What can hang from each mark:
miko: bosose nosab
vuba: nosab
topato: nosab
moma: bosose fesuk nosab
bosose: fanav miko moma
fesuk: moma
nopop: bosose
desu: fesuk
fanav: bosose
nosab: miko moma

Each row was made from one small tree. The marks that hang from a mark follow it in brackets, in alphabetical order. Every link used is in the known rows. Write each row's tree.
In the rows, 128 means zero.
Known rows:
topato{nosab{moma{bosose}}}: [126 146 112 153  95 142 160  72 145 106 117 132  61 165  98 110 123 131
 141 134 139 162 159 129  84 120]
moma{bosose nosab}: [132 164 122 134 102 154 168  90 141 103 124 124  77 158 118 118 118 136
 143 107 151 155 139 127  83 108]
desu{fesuk{moma}}: [120 160 110 138 102 129 137 157 108 108 135 130  82 135 134 155 133 155
 149 137 136 103 144 147  88 137]
fanav{bosose{miko{nosab}}}: [131 172  79 137 112 152  92  74 118  99 111 124  92 160 123 127 128 143
 116 100 162 152 147 121 109 106]
vuba{nosab{miko moma}}: [127 129 122 175 100 134 135  70 190 136 115 107  57 156 110  72 137 142
 168 125 120 175 131 144  95 139]
nopop{bosose{fanav moma}}: [140 154  67 171 112 158 108  71 112  82 107 132  89 123 141 142  95 156
 120 127 157 161 145 140 100 103]
fesuk{moma{bosose}}: [132 136 118 137  86 141 171 134 136 103 119 132  70 150 137 147 124 147
 144 128 138 106 151 138  93 110]
moma{fesuk nosab{miko{bosose}}}: [134 192 126 119  78 148 138 124 160 115 122 121  54 134 113  93 129 140
 166 114 142 166 131 152  71 148]
miko{bosose{fanav} nosab{moma{fesuk}}}: [144 167  69 144  90 153 156  47 121 118 107 120  60 158 123 108  97 171
 161 106 159 156 164 146 112 153]
fanav{bosose}: [127 154 107 155 113 146 109  86 129 109 114 134  84 154 125 134 130 138
 127 126 151 135 145 131  79 115]
topato{nosab{miko}}: [121 159 128 163 105 138 131 123 163 124 129 132  58 139  99 106 136 117
 138 139 134 173 149 138  85 132]
nopop{bosose}: [128 151 107 153 115 147 117  90 133  86 122 134  91 130 131 141 137 135
 129 127 143 150 143 136  95 130]
desu{fesuk{moma{bosose{fanav miko{nosab}}}}}: [136 167  57 133  76 148 167 152  95  93 127 125  74 142 141 144  99 174
 160 113 174  92 170 137 118  97]
bosose{miko}: [122 146  71 139 112 147 123  98 133 102 123 123  94 154 130 128 135 133
 117 122 139 159 144 143  95 125]
miko{bosose}: [128 134 111 141  99 144 137 103 133 114 118 129  93 151 121 132 130 140
 126 122 156 134 135 146  77 143]
miko{bosose{fanav moma{fesuk nosab}}}: [141 191  67 129  87 159 128  85 110 104 104 122  68 140 122 117  85 161
 139 108 158 169 135 148  76 121]
miko{nosab{moma{bosose}}}: [138 144 115 146 101 149 172  41 141 112 116 122  73 167 122 111 114 158
 144 104 150 167 154 129 121 122]
vuba{nosab{miko moma{fesuk}}}: [130 147 109 155  86 129 139  85 188 132 113 113  29 154 115  64 132 146
 181 130 106 185 150 150  98 153]
desu{fesuk{moma{bosose{fanav} nosab{miko}}}}: [137 189 116 154  73 148 179 169 130 108 135 121  53 127 127 115 104 167
 197 126 163 100 147 148  82  97]
topato{nosab{miko{bosose}}}: [125 154 131 153  86 138 128 134 160 121 124 134  64 138  94 105 137 120
 139 137 151 152 137 144  70 140]
nopop{bosose{fanav moma{fesuk}}}: [140 173  54 146 100 154 115  86 109  80 103 134  62 120 147 136  91 159
 133 133 142 169 160 147 102 116]
fanav{bosose{miko moma{fesuk}}}: [130 181  51 108  92 151  79  94 108  86  98 129  66 148 140 123 115 149
 112 130 138 172 150 144  81 102]
nopop{bosose{moma{fesuk nosab{miko}}}}: [137 214 116 124  93 155  99 100 148  81 116 124  52 108 124 106 118 148
 145 119 131 205 127 145  92 119]
topato{nosab{moma}}: [119 156 109 165 115 136 126  58 140 116 120 129  72 160  92 114 132 129
 133 138 126 173 148 133  89 138]
fesuk{moma}: [126 144 111 147 106 137 135 124 132 113 123 128  83 147 132 152 134 143
 135 125 125 121 141 141  96 127]

Write each row's tree:
[133 150  84 124  94 151 157  91 133  96 119 125  83 161 130 120 119 144
 123  99 160 157 159 128 121 109] -> moma{bosose{miko{nosab}}}
[147 170  63 131  86 155 135  80 104 111  99 128  65 144 133 124  77 170
 130 103 165 166 153 141 111 130] -> miko{bosose{fanav moma{fesuk}} nosab}
[141 192  98 172 106 165 104  77 141  88 114 118  77 110 124 110  99 155
 143 113 161 184 122 140  91  92] -> nopop{bosose{fanav moma{nosab{miko}}}}
[139 181  99 169 109 158 127  76 143 118 117 115  73 132 118 103  90 157
 140 112 154 189 123 141  89  97] -> bosose{fanav moma{nosab{miko}}}
[144 163  75 143  74 154 138 116 137 115 103 124  47 126 140 104  89 165
 147 133 157 164 146 166  81 127] -> nosab{miko{bosose{fanav moma{fesuk}}}}
[140 192  34 143  98 159 118  42 115  76 109 119  66 140 134 112 108 161
 156 110 150 173 172 139 132 131] -> nopop{bosose{fanav miko{nosab{moma{fesuk}}}}}
[136 139  45 159  93 158 169  58 131  96 111 114  75 165 136 109 102 161
 150 126 161 144 163 147  91  99] -> nosab{moma{bosose{fanav miko}}}
[132 190  73  99  79 152 158 114 135  85 121 120  59 156 128 106 120 137
 148 113 141 167 156 138  85 110] -> moma{bosose{miko} fesuk nosab}
[143 174 117 163  77 154 177 133 154 111 123 116  55 136 127 114 107 154
 179 115 156 116 143 139  88  90] -> fesuk{moma{bosose{fanav} nosab{miko}}}
[131 144 113 141  67 132 135  97 183 130 108 110  35 151 111  64 134 149
 185 126 126 164 138 158  80 161] -> vuba{nosab{miko{bosose} moma{fesuk}}}
[123 160 129 172 105 139 128  77 167 124 124 123  56 146  89  91 135 128
 150 142 124 185 144 143  85 139] -> topato{nosab{miko moma}}
[138 138  83 167  66 141 189  88 183 125 105 113  13 155 127  60 100 159
 202 133 130 159 174 152  95 122] -> vuba{nosab{miko moma{bosose{fanav} fesuk}}}
[143 201  86 147  94 156 134  93 140 113 113 119  43 129 127  94  88 159
 154 116 140 197 143 147  91 110] -> bosose{fanav moma{fesuk nosab{miko}}}
[134 194  65 119  98 153  99  45 121  96 104 120  61 163 124 106 122 154
 144 109 143 172 158 134 110 125] -> fanav{bosose{miko{nosab{moma{fesuk}}}}}
[127 143  90 143  95 128 139  67 159 123 110 117  47 168 116  88 130 144
 164 125 107 175 154 142  99 154] -> vuba{nosab{moma{fesuk}}}
[132 124 128 165  81 135 130  82 185 134 111 109  64 154 103  72 139 148
 167 122 141 155 122 151  79 147] -> vuba{nosab{miko{bosose} moma}}
[135 137 100 172  89 153 150 115 151 124 118 121  72 135 126 107 110 150
 155 127 169 131 142 157  76 131] -> nosab{miko{bosose{fanav}}}
[139 187  78 163 116 162 101  59 113  79 111 122  94 122 123 134  95 154
 127 107 161 173 126 130  94  93] -> nopop{bosose{fanav moma{nosab}}}
[141 155  84 158  74 152 197  84 161 114 110 122  22 146 139  83  95 165
 189 137 140 158 178 160  90 123] -> nosab{miko moma{bosose{fanav} fesuk}}
[131 172 127 130  87 147 162 121 138 101 123 123  74 152 123 139 125 143
 150 110 143 122 134 129  88 102] -> fesuk{moma{bosose nosab}}
[135 202  31 126 100 160 115  80 109  93 108 116  68 146 131 113  89 155
 130 112 145 192 146 145  92 102] -> bosose{fanav miko moma{fesuk nosab}}
[138 171  84 152  99 161 120  69 112 107 108 118  94 142 115 124  88 160
 124 104 175 157 118 141  72 106] -> miko{bosose{fanav moma{nosab}}}
